What can hang from each mark
q_13: q_499 q_528
q_528: q_13 q_77 q_687
q_687: q_528
q_865: q_694
q_499: q_694
q_77: q_322 q_528
q_322: q_77
q_694: q_865

Each row was made from one small tree. Brackets hold a mark, then the marks that hang from it, in the order of their numbers. Every link used is in the known rows. Write each row's tree.
In the rows, zero is written as 128.
Known rows
{q_528 q_13}: [123,144,124,138,127,104,154,115,140,123,148,142,125,105,105,129,142,126]
{q_13 {q_499 q_694} q_528}: [122,138,147,131,95,118,156,129,101,134,171,130,147,137,115,97,129,78]
{q_322 {q_77 {q_528 q_13 q_687}}}: [156,150,143,170,159,90,143,102,147,82,167,202,183,116,119,143,152,90]
{q_528 {q_13 q_499} {q_77 q_322} q_687}: [151,175,146,159,150,96,171,69,96,114,201,172,190,126,109,144,129,47]
{q_865 q_694}: [105,127,154,151,137,153,126,131,111,134,115,134,118,156,130,128,117,123]
{q_687 {q_528 {q_77 q_322}}}: [133,156,121,148,160,125,131,73,101,128,175,155,171,148,136,137,98,83]
{q_13 q_499 q_528}: [139,144,133,123,108,120,159,138,107,134,162,125,134,121,118,108,138,96]
{q_687 {q_528 q_13 {q_77 q_322}}}: [130,168,119,155,159,104,152,63,111,124,190,167,170,129,117,138,109,81]
{q_322 {q_77 q_528}}: [153,142,135,166,166,109,119,116,141,91,143,188,179,134,137,143,141,109]
{q_322 q_77}: [135,149,136,151,148,117,128,117,121,109,135,167,158,128,144,139,131,106]
{q_528 {q_13 q_499} {q_77 q_322}}: [141,178,130,162,161,102,159,77,98,122,183,163,183,131,115,145,124,77]
{q_528 q_687}: [136,125,144,125,118,123,140,120,126,120,147,137,135,123,122,127,132,98]
{q_13 {q_499 {q_694 q_865}} {q_528 q_687}}: [116,142,174,137,80,121,168,121,101,144,187,148,149,145,108,90,136,42]
{q_687 q_528}: [121,125,117,135,131,119,134,106,122,134,151,131,136,134,120,117,115,109]
{q_77 q_322 {q_528 q_13}}: [151,151,131,167,163,95,139,99,154,84,168,193,179,126,115,165,146,111]
{q_77 q_322}: [134,146,135,140,143,126,129,112,120,110,144,157,153,136,141,160,124,108]
{q_13 q_499}: [131,124,128,139,122,119,139,132,106,135,135,117,145,140,117,119,132,107]
{q_687 {q_528 {q_13 {q_499 q_694}} {q_77 q_322}}}: [120,161,126,167,149,97,157,59,92,129,199,164,188,145,109,125,106,57]
{q_528 q_13 {q_77 q_322} q_687}: [148,178,146,150,154,104,162,66,113,109,195,181,177,117,118,151,125,64]

Which tree is each row?
[149,152,133,172,165,94,136,107,147,89,155,197,177,119,123,143,149,108] -> {q_322 {q_77 {q_528 q_13}}}
[156,148,143,176,156,86,149,104,135,87,170,197,191,122,112,139,154,78] -> {q_322 {q_77 {q_528 {q_13 q_499} q_687}}}
[161,146,143,173,152,86,155,95,139,82,189,194,195,129,103,160,152,73] -> {q_77 q_322 {q_528 {q_13 q_499} q_687}}
[149,142,153,177,145,85,154,89,134,82,194,197,204,139,101,151,147,62] -> {q_77 q_322 {q_528 {q_13 {q_499 q_694}} q_687}}
[141,166,163,142,118,118,162,90,79,122,209,163,187,146,126,115,118,28] -> {q_13 {q_499 q_694} {q_528 {q_77 q_322} q_687}}
[127,156,114,147,150,105,151,73,116,136,180,147,154,123,108,117,112,94] -> {q_687 {q_528 q_13 q_77}}
[156,176,150,122,135,130,154,96,107,115,194,167,158,119,140,135,121,67] -> {q_13 {q_528 {q_77 q_322} q_687}}
[162,137,146,157,157,111,126,103,144,81,168,190,186,140,129,164,139,88] -> {q_77 q_322 {q_528 q_687}}
[111,138,162,157,96,94,174,100,116,133,179,155,154,131,86,106,145,57] -> {q_528 {q_13 {q_499 {q_694 q_865}}} q_687}
[155,161,145,126,120,122,165,110,91,134,191,138,158,126,120,106,128,58] -> {q_13 q_499 {q_528 q_77 q_687}}
[132,156,150,156,128,95,167,75,97,129,195,153,181,131,97,109,126,49] -> {q_528 {q_13 {q_499 q_694}} q_77 q_687}
[134,138,140,144,112,91,176,109,121,120,172,142,147,109,89,121,149,79] -> {q_528 {q_13 q_499} q_687}
[145,143,146,121,100,116,168,131,106,128,178,132,140,119,113,107,141,71] -> {q_13 q_499 {q_528 q_687}}
[144,164,140,140,143,105,161,79,120,123,182,157,156,110,108,126,129,80] -> {q_528 q_13 q_77 q_687}
[152,150,133,178,162,89,142,109,136,92,159,191,186,125,117,139,151,97] -> {q_322 {q_77 {q_528 {q_13 q_499}}}}
[137,153,159,133,108,120,160,101,85,134,198,143,171,141,118,93,120,41] -> {q_13 {q_499 q_694} {q_528 q_77 q_687}}
[131,166,118,162,156,99,159,64,97,129,195,160,181,136,110,132,111,68] -> {q_687 {q_528 {q_13 q_499} {q_77 q_322}}}
[147,163,133,128,128,127,154,117,92,140,176,129,152,130,127,106,124,81] -> {q_13 q_499 {q_528 q_77}}
[108,130,122,154,118,91,160,91,112,134,176,138,154,132,92,105,122,82] -> {q_687 {q_528 {q_13 {q_499 q_694}}}}
